What can hang from each mark:
j628: j190
j83: j628
j190: j83 j503 j802 j969
j969: j83 j628
j561: j68 j83 j802
j68: j628

Each row was made from one small tree. Brackets hold a mark, then the marks that hang from it, in the order of their numbers. Every link used is in the known rows. Write each row's tree.
Known rows:
(j561 j68 (j83 (j628 j190)) j802): -.11	-.42	-.01	-.15	.39	-.26	-.04	.09	.13	.20	-.28	-.26	-.36	-.16	-.23	-.18	.35	.13	.18	-.01	-.41
(j190 j83 j802): -.01	-.06	-.12	.03	-.10	.01	-.07	.01	.03	.12	.03	.11	.24	.14	.14	-.03	.06	.08	.20	-.04	-.12
(j190 j83 j802 j969): .12	.11	.01	.06	-.06	.14	.06	.01	.08	.13	.04	.10	.37	.31	.12	.06	-.01	-.02	.15	.02	-.08
(j561 (j68 (j628 (j190 j503))) j83): -.30	-.34	.02	-.02	.05	-.11	.21	.15	.07	-.05	-.14	-.17	.06	-.44	-.14	-.21	.27	-.11	-.21	.01	-.35
(j190 (j83 j628) j503 j969): .03	.18	-.12	.00	.13	.43	-.16	-.04	.07	-.14	.05	.00	.08	.26	.18	.18	-.10	.17	.11	.21	.07
(j561 (j68 j628) j802): -.18	-.37	-.21	-.16	.18	-.37	.03	-.02	.16	.08	-.23	-.10	.21	.22	-.05	-.10	.23	.24	-.19	-.19	-.32
(j969 (j83 j628)): .04	.02	.00	-.03	.03	-.10	-.36	-.02	.02	.00	-.01	.14	-.41	.07	.07	-.04	-.09	.13	.13	.02	-.10
(j628 j190): -.02	-.06	.07	.04	.06	-.30	-.02	.11	-.03	.22	-.14	.01	-.19	.01	-.12	-.17	.11	-.13	-.06	-.05	-.09
(j190 j83 j503 j969): -.02	.14	-.11	.14	.03	.31	.14	-.03	.07	-.12	-.01	.11	.33	.30	.19	.12	-.06	.05	-.08	.14	.02
(j969 j628): -.14	.06	-.04	-.02	-.05	-.23	-.21	.01	-.11	.04	-.05	.11	-.19	.27	-.17	-.15	-.02	.03	-.12	-.24	-.12
(j83 (j628 (j190 j503 j969))): .08	.18	.09	-.03	.17	.17	-.11	.01	-.03	-.02	.00	-.13	-.27	.02	-.05	.07	-.02	-.05	.09	.17	.13
(j68 j628): -.15	-.04	-.09	-.06	-.11	-.22	-.12	.02	.00	.03	-.12	.03	.12	.20	-.04	-.10	.07	.12	-.19	-.17	-.26
(j628 (j190 j503)): -.09	-.02	-.01	.09	.02	-.10	.04	.03	-.10	-.01	-.06	-.01	-.18	-.09	-.05	-.08	.09	-.04	-.04	.05	.07
(j68 (j628 (j190 j83 j503))): -.09	-.21	-.16	-.05	-.01	.04	.08	.02	.02	-.10	-.03	-.10	.23	-.26	.14	.07	.02	.06	-.25	.03	.08
(j68 (j628 (j190 j503))): -.13	-.09	-.08	-.04	-.07	-.11	.03	.00	-.07	-.10	-.05	-.11	.01	-.22	-.03	-.03	.06	.03	-.22	-.04	.02
(j628 (j190 j802)): .03	-.05	.10	.01	-.07	-.26	-.02	.08	-.08	.24	-.01	-.02	-.11	-.11	-.09	-.14	.14	-.10	.18	-.07	-.05
(j628 (j190 j503 j802)): -.03	.01	.01	.06	-.10	-.06	.04	.02	-.14	.00	.07	-.05	-.09	-.22	-.03	-.05	.12	-.04	.20	.04	.10
(j628 (j190 j83 j503 j802 j969)): .11	.06	.03	.08	-.03	.26	.22	-.01	.01	.00	.11	-.05	.29	-.10	.12	.14	.00	-.08	.12	.16	.19
(j190 j83 j503 j802 (j969 j628)): .00	.21	-.09	.02	-.14	.30	.04	-.09	-.07	-.17	.20	.06	.29	.18	.08	.16	-.14	.05	.10	-.04	.18

Which tree is each row?
.16	.13	.00	-.06	.04	.27	-.22	-.01	.08	.12	.11	-.02	.13	.25	.13	.12	-.05	.08	.32	.09	-.06 | (j190 (j83 j628) j802 j969)
.02	.00	.05	.02	-.20	-.09	-.01	-.07	-.18	-.17	.20	.07	-.32	-.42	-.02	.00	-.13	-.06	.12	-.06	.30 | (j969 j83 (j628 (j190 j503 j802)))
.07	.14	.00	-.03	-.10	.13	-.01	-.04	.01	.06	.12	.07	.26	.28	.00	.07	-.12	-.01	.06	-.14	.02 | (j190 j83 j802 (j969 j628))
-.09	-.11	.13	-.04	.11	-.09	-.19	.14	-.02	.16	-.17	-.12	-.45	-.17	-.23	-.17	.20	-.01	.18	-.01	-.36 | (j561 (j83 (j628 j190)))
.15	.12	.17	-.06	.22	-.03	-.20	.06	.03	.20	-.07	-.11	-.30	.12	-.14	-.02	.00	-.12	.07	.06	-.03 | (j83 (j628 (j190 j969)))
.08	.03	.09	.04	-.10	.03	.24	-.06	.04	-.20	-.01	.03	.08	-.23	.06	.12	-.14	-.09	-.31	.08	.16 | (j68 (j628 (j190 j503 (j969 j83))))
-.09	-.58	-.19	-.20	.31	-.29	.18	.03	.24	.18	-.22	-.19	.28	-.16	.03	-.03	.19	.13	-.26	-.10	-.12 | (j561 (j68 (j628 (j190 j83))) j802)
-.02	.31	-.01	.03	-.19	.14	-.02	-.09	-.14	-.16	.17	.02	.07	.22	-.09	.04	-.10	.02	.09	-.10	.11 | (j190 j503 j802 (j969 j628))
.16	-.03	.19	-.01	-.05	-.17	.15	.01	.10	.04	-.09	.05	.07	-.12	-.02	.03	-.10	-.16	-.33	-.03	.00 | (j68 (j628 (j190 (j969 j83))))
.17	.26	.06	.03	-.12	.27	-.14	-.12	-.02	-.21	.21	.07	-.15	.04	.15	.16	-.16	.12	.35	.20	.12 | (j190 j503 j802 (j969 (j83 j628)))
-.10	-.09	-.13	-.01	.04	.04	.01	.01	-.08	-.11	.06	-.01	-.09	-.17	.00	.01	-.08	-.03	-.14	-.04	.24 | (j969 (j628 (j190 j83 j503)))
.09	-.05	.14	-.04	-.15	-.31	-.08	-.01	-.12	.05	.11	.09	-.34	-.31	-.10	-.08	-.10	-.12	.07	-.17	.15 | (j969 j83 (j628 (j190 j802)))
.18	.14	.18	.13	-.14	.09	.24	-.06	-.03	-.09	.12	.08	-.01	-.24	.06	.08	-.09	-.17	.11	.18	.23 | (j628 (j190 j503 j802 (j969 j83)))
-.07	.18	-.12	.04	-.01	.29	.03	-.07	-.02	-.20	.08	.09	.21	.29	.06	.11	-.16	.07	-.15	-.02	.13 | (j190 j83 j503 (j969 j628))
.01	.26	.04	.10	-.12	.10	.05	-.12	-.06	-.29	.10	.20	-.10	.16	.02	.07	-.25	.00	-.18	-.01	.17 | (j190 j503 (j969 j83 j628))
.13	-.02	.08	.07	.16	.05	.16	.07	.11	.21	-.10	.03	.17	.12	.03	.02	-.01	-.19	-.15	.08	.02 | (j628 (j190 j83 j969))
